Each row comes from the steps of one path. Every step used is in the known rows, and no mark comes twice. Write the path behind each row, first mark first.
Known rows:
C-E-Y-J-W-G: [-81   2 -30  28  30 -49  36 -36  30  -9  16  57  -1 -30  -3  38 -13  13
  14 -12 -18]
J-W: [-23 -20  15  17 -25 -25 -19  -5  15  24  12  -1 -14 -25   3  -6  -4  24
   2 -24 -23]
C-E-Y: [-30  -1 -30  11  41  24  -8   2  17  -7  14  33  20 -17   6   7  25  -9
  13  21   5]
W-J: [ 12 -39  20  -6  -8  20  -7  -3 -11  14   0  20   1 -28   2 -22  17 -14
  32 -15 -17]
J-C-E-W: [ 10 -30   4   9  30  37 -19   3  -8  12  52  -9  32 -22 -23  22  -6   6
  47  41  48]
J-C: [-11 -18  -5  11  16   3 -15  -5 -14   1  -2 -12  28 -14   2  18 -23  19
  35  19  20]
P-J-C: [ -2 -23 -31  21  36  -2   1  -5  -5  12 -10 -20  -8   3  10  34   7   8
  20  29  -6]
Y-J-C-E-P: [-30 -29   7  35  52  18  32 -75 -32   4 -10   3  64  14 -27  22 -15  -3
  71  22  43]
Y-E-W-J-C-G: [ 33 -72   5  28  25 -13 -10  22   4   7  55  21  -3 -13  -9  17  25  -8
  49   4  55]
W-E-P-J-C-G: [-19 -54   1  71  52 -28  36  -5   4  45 -32 -22 -20  47   5   1  90 -41
   9  33  10]
E-P-J: [ -2  -1 -10  49  29 -21  36 -12  18  30 -13 -16 -15  35  17  -4  48 -25
 -29  22  -3]
E-W-J: [ 41 -25  32   3 -10  13  -2  27   7  41  38  34 -16 -35  14 -30  21 -11
  17  -3   1]
P-J: [  5  -8 -29  10  25  -3  16   3   5  14  -8  -5 -32  18  12  16  31 -15
 -15   9 -28]
C-E-P-J: [-16 -24 -12  40  47  23  23 -34   6  16   0 -23   3  33 -16   6  59 -44
   0  32   7]
Y-J-C-G: [  1 -21 -17  -4  29  -2  33 -31 -29   1 -17  -6  10  27 -10  48  -9  -3
  49  -4   3]
Y-J: [ -2   6  -4  -2  16 -11  37 -31 -17   7 -15  32  -2   8   0   8 -22   4
  24 -24  -7]
W-E: [-18 -25  16  20  10 -18   1   6  -6  17 -18  29 -14  -8  -4 -36  31 -15
  11  -5  -4]
Y-E-P-J-W-G: [ -64  -19  -18   97   24 -113   38  -24   57   -9   19    4  -30   19
   -6   24   19    8  -48   -3   24]
Y-J-W: [-25 -16  15  17  -7 -36  15 -40  -5  32   2  31 -14 -18   0   3 -26  27
  22 -43 -35]
C-G: [ 17  -9  -9 -11  -3   6  10   8   6  -4   1 -24 -19  33  -9  21  36 -26
  -9  -3  -6]
E-W: [ 24  10  11   9   2  -7   8  29  17  28  42  12 -14  -6  11  -7   3   5
 -16  12  17]
P-J-C-E: [-10 -47 -37  13  50  41 -13 -24 -17  -4   5 -24  12   0 -20  46  20  -9
  49  39   3]
W-E-C: [-47 -41   2   6  33  -4 -16  23 -13   1   7  34 -11 -11  17  -6  32   4
   8 -25 -25]
C-E: [ -9 -25  -5  -9  17  44 -11 -19 -13 -16  13  -7  14  -3 -35  12  16 -20
  29   8   7]
E-P-J-C-G: [  0 -28 -21  48  42 -12  32 -16  10  26 -13 -54  -4  49  11  36  59 -29
   0  41  13]
W-J-C-E-Y: [-30 -60 -11  14  41  43 -31 -10  -6   8  10  41  46 -57  14   8  19  -4
  78  29   8]

Which path is each row?
[-16  -9 -12  12  29   0   4   4   8 -22  54 -15  24 -16 -37  48 -21  -2
  24  53  59] => J-C-E-W-G
[-41 -34 -31  15  45 -23 -17  14  -1 -48  37  29   7  -1  10  31  -8  28
   7 -29  14] => Y-E-C
[-19 -72  32  32  26  48 -13 -50 -27  14   7  -8  61 -22 -21 -11  24 -20
  81  27  36] => W-J-C-E-P
[-36   7 -32  28  53 -29  28 -20  -2  15 -15  58  30 -21  41  27 -32  34
  45  13   5] => E-Y-J-C
[-37 -45   5  56  23  -4   1 -38  19  44  17 -22 -11   9 -14   2  59 -16
  -3   7 -19] => C-E-P-J-W
[-21 -28 -13  31  -1 -31  -7  -4  23  36   6  -3 -45  -8  11   8  26  11
 -15 -15 -48] => P-J-W
[-35 -53   6  51   8 -49  -7   4  12  60 -10  25 -58 -21   8 -24  59  -5
   0 -24 -50] => P-J-W-E
[-41 -24 -31  23  50  25 -20  -2   6 -10  14  20  47 -29   8  28   3   9
  49  44  25] => J-C-E-Y
[-11 -76  13  -4  20  63 -35 -32 -37  -4  11   3  40 -42 -28   9   9 -15
  94  14  11] => W-J-C-E
[-36 -29 -62  33  75  17  -7  -3  13   6   6  17  14 -16  19  41  33  -6
  33  51  -4] => P-J-C-E-Y
[-72  27 -24  38  13 -89  46 -17  38   8   4  63 -19 -29  27  27 -30  31
 -10 -22 -26] => E-Y-J-W-G
[-20 -32  12  70  42 -39  38  -5  12  48 -32  18 -27  28  12 -39  79 -37
 -17  18  -3] => W-E-P-J
[-54 -19 -14  50  64 -48  28 -10 -13  34 -34  90  16 -29  33  -3  -2  20
  55   9   7] => W-E-Y-J-C
[-29 -48  -5  -5  32   4  -5  34  -7  -1   8  10 -28  21  11  14  68 -22
   3 -28 -34] => W-E-C-G
[-60 -36 -17  74  36 -67   1  25  44  66  -7  63 -60 -37  49 -23  68   5
 -18  -8 -56] => P-J-W-E-Y
[ 48 -52  18   6   4  22  -8  26  -2  37  38  -6  -5 -18   8  12  32 -14
  46  16  14] => E-W-J-C-G
[-10 -18 -39  22  54   0  23   6  15  -9  47 -21  -8  -1 -24  59   9 -14
   8  59  30] => P-J-C-E-W-G
[-18  -3 -13   7  48  -9  42 -28 -10 -20  40  17  27  -9 -36  53 -41   4
  46  32  47] => Y-J-C-E-W-G
[  3  32  -3  10   2 -42  34  32  37  -6  43   4 -21  -2  -3  16 -13  -1
 -37  25  30] => E-W-G
[-45   2   0  20 -26 -59   5  -5  32  -9  19  -8 -19 -21 -12  21 -18  20
 -22 -15 -12] => J-W-G
[-38  -4 -24  32  -2 -66  20  -1  36   5  12 -15 -54  -4   0  33   7   9
 -37  -7 -39] => P-J-W-G
[-11 -21 -27 -25  26  20  -6  28  -2 -19  24 -21 -16  31  18  49  38  -7
  -8 -22 -32] => E-C-G
[-30 -33  11  37  36  30  -5 -46 -14   0   6 -28  63   5 -26  10   8  -6
  49  43  53] => J-C-E-P
[ 28 -44  26  14   4  16 -16  19  -9  44  40  19  13 -44  13 -12  -3   9
  50  19  22] => E-W-J-C
[  6 -25 -15   1  13   9  -5   1  -8  -6  -1 -40  12  18  -9  38  12  -7
  27  16  13] => J-C-G
[-25 -36 -12  -1  45  32   7 -59 -43 -13  -4  12  44  -7 -30  37 -32   3
  84   8  18] => Y-J-C-E
[-45  -2 -11  38  50 -50  43  -4   5  35 -33 100 -11 -18  35 -27  23  -3
  22 -12 -16] => W-E-Y-J
[-17 -21 -14  59  42 -21  23 -21   5  30 -13 -28  14  23  19  14  24   1
   6  45  15] => E-P-J-C
[ 18 -10   6   0  18  36  -3  13   5  14  58   5   5 -10 -22   3  20 -15
  12  25  28] => C-E-W
